What can hang from each mark:
k_853: k_891
k_83: k_343 k_713 k_853
k_891: k_343 k_853
k_713: k_889 k_955
k_638: k_83
k_955: k_343 k_713
k_343: k_83 k_891

Known rows, with every way that one mark hangs from another:
k_343{k_83{k_853}}: [ 3.21  2.89  0.69  0.12 -1.95 -3.80  0.19  0.15 -3.02  5.19  0.10  0.57
 -6.36 -0.09  0.02 -1.62 -0.71  0.78 -1.09 -3.88  0.39 -2.22]
k_343{k_891}: [ 3.23 -0.79  3.60 -0.33 -3.28  0.84 -5.58  0.82 -0.04  2.98  2.70 -0.96
 -0.24 -1.10  0.08 -2.08 -3.91  1.13  1.23 -4.32  2.22 -1.57]
k_955{k_343 k_713{k_889}}: [-0.90  1.61 -1.73 -1.51  2.89  1.35 -1.80 -1.56 -4.23 -2.59  4.04 -5.47
  0.56 -0.08 -1.40  1.72 -0.46 -5.43 -2.23 -5.55  4.14  4.39]
k_83{k_713{k_955}}: [-2.32  3.57  0.24 -0.19 -5.69  5.47  2.04 -1.09  0.51 -2.39  0.95 -2.01
 -0.02 -0.15  0.71 -4.77 -1.88  1.22 -1.25 -2.38 -0.63 -0.32]
k_955{k_343 k_713}: [-1.14  1.60 -1.81 -1.80  1.96  1.55 -2.66 -0.46 -2.80 -0.62  2.54 -4.30
  0.85  2.23 -2.26 -0.77 -0.52 -2.06 -3.00 -5.84  6.37  4.29]
k_713{k_955}: [ 1.30  2.90  0.17 -1.40 -5.42  2.29  2.06 -2.39 -2.78 -2.03  1.96 -1.99
 -2.67  0.77 -1.80 -2.90 -3.70  2.49 -1.24 -5.76 -0.42 -1.04]
k_891{k_343{k_83{k_713}} k_853}: [ 4.45  2.60  3.64  2.56 -5.34  0.41  0.51  0.18 -4.70  4.15  2.36  5.18
 -3.77 -2.70 -1.49 -0.36  1.23  0.75  0.99 -4.51  4.00 -1.69]
k_891{k_343{k_83{k_713{k_955} k_853}}}: [ 2.96  2.87  1.84  0.03 -0.78 -3.12  0.93 -1.87 -4.55  3.21 -1.69  0.10
 -5.15 -2.67 -0.46 -1.60 -2.34  0.96  0.58 -4.11 -0.34 -3.01]
k_638{k_83{k_343 k_713 k_853{k_891}}}: [-0.48  1.74  0.39  0.05 -1.87 -0.81 -1.05  2.46 -2.73  1.03  1.36 -3.15
 -0.73 -3.44 -0.41 -5.14  2.73  0.72 -0.79  1.91  2.11  1.37]
k_638{k_83{k_343 k_853}}: [ 1.72  1.38  1.10  0.52 -0.50 -3.07 -1.08  0.18 -3.68  3.99 -0.42 -2.83
 -3.08 -3.69 -2.47 -1.84  1.10  1.26 -0.84 -2.04  3.21 -0.23]
k_955{k_343}: [ 0.78  0.82  0.00 -0.94 -1.83  1.02 -2.88  1.04 -3.63  0.27 -0.06 -1.83
  0.53  3.25 -1.09 -2.96  0.74  0.06 -1.35 -7.25  6.09  0.27]
k_955{k_343{k_83{k_853}}}: [ 2.34  0.53 -1.31 -0.24  1.30 -4.22 -0.95  1.10 -3.40  3.69 -1.04 -0.65
 -2.98  3.22 -0.98 -2.06  1.02 -0.46 -2.66 -5.68  4.22 -0.79]
k_638{k_83}: [ 2.98  4.30  1.48  0.64 -4.02  0.89 -2.05  1.03 -4.56  3.58  2.14 -2.63
 -1.50 -4.56 -1.78 -3.06 -0.21  3.06 -0.24 -3.25  4.40  2.34]
k_343{k_83{k_713} k_891{k_853}}: [ 3.11 -1.00  2.74  3.51 -3.80  0.27 -1.19  2.05  3.28  5.79  4.50  4.22
 -1.52 -0.90  0.63 -2.34 -0.44  0.29 -1.20 -0.28  1.99 -0.21]
k_638{k_83{k_343 k_713{k_889} k_853}}: [-1.16  1.95  0.75  1.57 -0.16 -1.07  0.33 -0.07 -2.01  1.60  0.07 -4.15
 -1.47 -6.08 -0.01 -1.69  1.87 -2.33 -0.46  0.74  0.72  0.24]
k_853{k_891{k_343{k_83{k_713}}}}: [ 3.51  2.55  3.05 -1.65 -4.84  0.70 -3.11  1.85 -7.27 -0.61  3.49  0.44
 -3.50 -0.37  0.71 -6.15  1.16  1.86  1.20 -2.38  1.96  1.14]
k_955{k_343{k_83}}: [ 1.98  0.24 -0.40  0.22 -0.31 -1.19 -2.06  0.64 -3.14  2.39 -0.09 -0.19
 -2.53  4.24 -0.82 -3.99  1.97  0.41 -3.23 -5.70  5.74  1.56]
k_713{k_889 k_955{k_343{k_83}}}: [ 1.94  0.69 -1.99 -0.45 -0.19 -1.40  3.72 -3.36 -4.06 -3.21  2.65 -3.01
 -3.66  1.59 -1.41 -0.93 -1.20 -2.48 -3.22 -5.56 -0.93  0.85]
k_83{k_343 k_713 k_853}: [-3.78  0.24  1.51  0.10 -1.69  0.91 -0.39  0.02  1.16  0.24 -2.74 -1.56
 -1.41 -0.04  1.32 -3.37  1.34 -1.83 -0.54 -0.95  0.29 -3.35]
k_853{k_891}: [ 2.41  2.89  1.74 -3.05 -7.60  2.90 -3.17  2.59 -6.33 -2.75  5.30 -1.24
 -1.63  1.18  0.21 -5.29  0.29  2.08  0.82 -3.75  2.07  0.98]
k_713{k_889 k_955{k_343{k_83 k_891}}}: [ 3.09 -1.94 -1.04 -0.17  1.28 -2.72  1.62 -2.82 -1.99 -1.81  3.50 -2.89
 -2.41  1.08 -1.15 -0.22 -2.96 -2.62 -2.84 -4.60 -1.34  0.36]

Rows:
[-2.24  2.37 -2.59 -0.91 -1.00 -0.38  3.05  0.01  0.02 -0.93 -1.65 -3.15
  1.25  0.46 -0.21 -1.86 -2.34 -0.98 -1.48 -3.47 -0.81 -3.45]
k_83{k_713{k_955{k_343}} k_853}
[ 1.09  3.21 -0.02 -0.19 -2.69 -1.68  1.21  1.58 -3.26  0.68  3.17 -0.85
 -4.14 -1.68  2.59 -3.07  1.17 -2.39 -0.52  0.25 -2.47 -0.51]
k_343{k_83{k_713{k_889} k_853{k_891}}}
[-1.32  0.37 -1.89 -0.59  0.23 -1.50  1.35  0.54  1.67  0.29 -0.99 -3.20
  2.14  0.11  0.02 -1.43 -3.88 -1.01 -1.12 -2.88 -0.99 -3.89]
k_83{k_713{k_955{k_343{k_891}}} k_853}
[-2.27 -2.94  2.73  0.61  0.23 -0.89 -3.03  0.66  3.83  2.12 -1.80 -1.48
 -0.05 -0.66  1.51 -2.66 -0.91 -1.98  0.08  0.09 -0.07 -3.98]
k_83{k_343{k_891} k_713 k_853}
[ 0.41  5.08  0.01  1.11 -2.26 -0.48 -0.26  1.98 -2.26  4.44  0.04 -3.40
  0.22 -6.42 -0.24 -2.34 -0.44  1.13  0.20 -0.63  1.92 -0.14]
k_638{k_83{k_713 k_853}}
[ 3.21 -0.96  2.68  3.84 -3.24 -0.08 -0.38  1.19  2.20  3.96  5.67  3.19
 -1.81 -2.66  1.29 -0.36 -0.46 -2.21 -0.50 -0.07  0.04 -0.16]
k_343{k_83{k_713{k_889}} k_891{k_853}}
[-2.28 -3.24  1.04 -0.01  0.41 -1.42  0.33 -1.49  4.33 -0.23 -1.40 -2.31
 -0.57  0.14  0.16 -2.56 -2.86 -1.12 -1.36  0.03 -2.66 -4.12]
k_83{k_343{k_891} k_713{k_955} k_853}
[ 5.27  2.48  3.19 -0.51 -0.70 -4.55 -1.80 -1.03 -7.04  5.39 -1.45  0.81
 -6.42 -2.64 -1.05 -0.29 -1.70  1.08  1.50 -6.22  1.78 -3.45]
k_891{k_343{k_83{k_853}}}
[ 0.57 -1.55 -0.73 -1.43  4.02 -0.38 -5.53  0.14 -0.19  1.14  3.56 -4.19
  2.35  1.56 -2.00  0.03 -2.90 -2.32 -2.55 -4.95  5.84  3.73]
k_955{k_343{k_891} k_713}
[ 3.15  2.96  2.98  0.33 -1.02 -2.68 -1.34 -0.53 -4.89  4.75 -2.10  0.55
 -4.88 -3.20  0.26 -1.70 -1.18  0.40  1.49 -4.07  1.32 -3.00]
k_891{k_343{k_83{k_713 k_853}}}
[ 6.02 -1.68  3.06  2.56 -3.75 -2.11 -1.91  1.35  0.60  6.45  5.19  4.43
 -3.60 -0.22 -1.14 -0.75 -1.51  1.25 -0.94 -2.77  2.58 -0.59]
k_343{k_83 k_891{k_853}}
[ 1.66 -1.53 -0.78  0.07  2.79 -0.40 -2.53 -0.19 -1.39 -0.40  7.14 -2.85
  2.44 -1.07 -2.55  4.48 -2.00 -5.88 -1.68 -4.85  4.38  3.05]
k_955{k_343{k_891{k_853}} k_713{k_889}}
[-4.22 -0.45  1.35  0.18 -3.80  4.93  1.54 -2.73  2.06 -3.95 -0.69 -1.62
 -1.53  2.33  0.32 -6.54  0.96  0.32 -2.77 -0.88  0.04  0.19]
k_83{k_343 k_713{k_955}}
[ 3.09 -1.33  1.36  3.10 -3.75 -0.28  1.42  0.38  3.71  3.79  4.84  3.61
 -2.00 -0.14 -0.51 -2.26 -2.08  1.20 -2.24 -0.27 -0.12 -0.47]
k_343{k_83{k_713{k_955}} k_891{k_853}}
[ 0.22  1.02 -2.24 -0.49  3.56 -1.10 -1.82 -0.67 -2.50  1.66  2.46 -2.54
 -2.26  3.17 -1.96 -1.70  0.76 -1.85 -4.94 -4.25  5.86  5.61]
k_955{k_343{k_83} k_713}
[-1.67 -3.45  4.02  2.31 -4.06  3.80 -2.73  0.82  4.20  0.66  1.95  1.79
  0.89  0.46  0.59 -3.65  1.56 -1.03 -0.49 -0.01  2.86 -0.89]
k_83{k_343{k_891{k_853}} k_713}
[ 0.12 -0.74  1.65  1.66  0.69 -2.13 -2.77  1.26  1.21  4.67 -0.47 -3.00
  0.13 -4.95 -0.35 -2.93  0.07  0.28 -0.65  1.34  2.22 -0.23]
k_638{k_83{k_343{k_891} k_713 k_853}}
[ 1.02  1.07 -1.47 -1.32 -1.56  0.65  2.85 -3.09 -4.56 -5.10  2.82 -4.16
 -1.11  0.75 -1.55 -0.03 -2.19 -2.64 -1.70 -6.61 -0.46 -0.21]
k_713{k_889 k_955{k_343}}
[ 3.48 -2.52  0.96  0.61 -1.84 -0.33 -3.80  2.50 -0.92  2.32  2.99  0.81
  2.30  2.14 -2.15 -0.24 -0.83 -0.43 -0.79 -6.50  6.48 -1.02]
k_955{k_343{k_891{k_853}}}
[ 2.71  2.49  2.91  0.23 -2.21 -0.11 -0.03 -2.14 -4.36  2.02 -0.75  0.59
 -4.70 -1.57 -0.24 -3.63 -1.25  1.85  0.00 -4.03  1.06 -0.61]
k_891{k_343{k_83{k_713{k_955}}}}
[-4.17 -0.29  1.45  0.45 -3.22  4.65  2.74 -3.70  0.66 -5.95  0.81 -3.00
 -1.97  0.02  1.15 -4.22  1.06 -3.06 -1.97 -0.65 -2.08  0.24]
k_83{k_343 k_713{k_889 k_955}}
[ 3.90 -2.10 -0.97  0.52 -1.17 -2.51  1.74 -0.75 -0.31  1.01  3.18  0.83
 -1.66  3.64 -3.33 -1.57 -2.42  1.41 -3.82 -5.14  2.20 -0.26]
k_713{k_955{k_343{k_83 k_891{k_853}}}}
[-2.63 -3.37  3.94  1.25 -1.40  3.51 -3.47 -1.08  2.80 -1.86  1.31 -2.21
  0.12 -1.47  2.76 -3.39  0.68 -4.06  0.05  0.38 -0.12 -0.23]
k_83{k_343{k_891} k_713{k_889}}
[-0.27  0.76 -0.63  1.14  0.01  0.44 -0.82  0.52 -1.86  0.56  0.33 -1.17
 -1.19  2.24  1.11 -3.74  2.73 -2.46 -2.97 -3.57  3.65  1.94]
k_955{k_343{k_83{k_713{k_889}}}}
[-1.40 -3.42  3.94  2.54 -3.15  3.52 -1.64 -0.34  2.95 -1.44  3.55  0.49
  0.36 -1.71  1.49 -1.32  1.62 -4.38  0.04  0.22  0.74 -0.82]
k_83{k_343{k_891{k_853}} k_713{k_889}}
[-0.32 -1.06  2.81  2.31 -1.05  1.50 -3.81  0.93  1.46  3.09  0.83 -2.49
  0.56 -3.70 -0.22 -5.46  1.12  1.28 -1.31  1.41  3.98  2.94]
k_638{k_83{k_343{k_891} k_713}}
[ 2.00 -1.53 -0.71 -1.32 -0.95 -0.58 -0.60 -1.24 -0.65 -1.24  1.60 -2.45
  0.53  3.06 -2.45 -2.40 -4.17  1.24 -2.24 -6.22  1.86 -0.64]
k_713{k_955{k_343{k_891}}}
[-3.07 -0.29 -0.52 -2.23 -3.05  0.27  2.54  0.05 -0.59 -4.81  0.86 -2.39
 -1.62  1.98  0.24 -5.33  0.54 -0.41 -1.41  0.57 -2.76 -2.17]
k_83{k_343 k_713{k_955} k_853{k_891}}
[-1.74  4.42  0.49  0.00 -2.86  1.04  1.11  0.34 -1.69 -0.21  0.40 -3.35
 -0.21 -4.88  2.61  0.56 -1.43 -4.22  1.80 -2.31 -2.54 -3.87]
k_83{k_713{k_889} k_853}
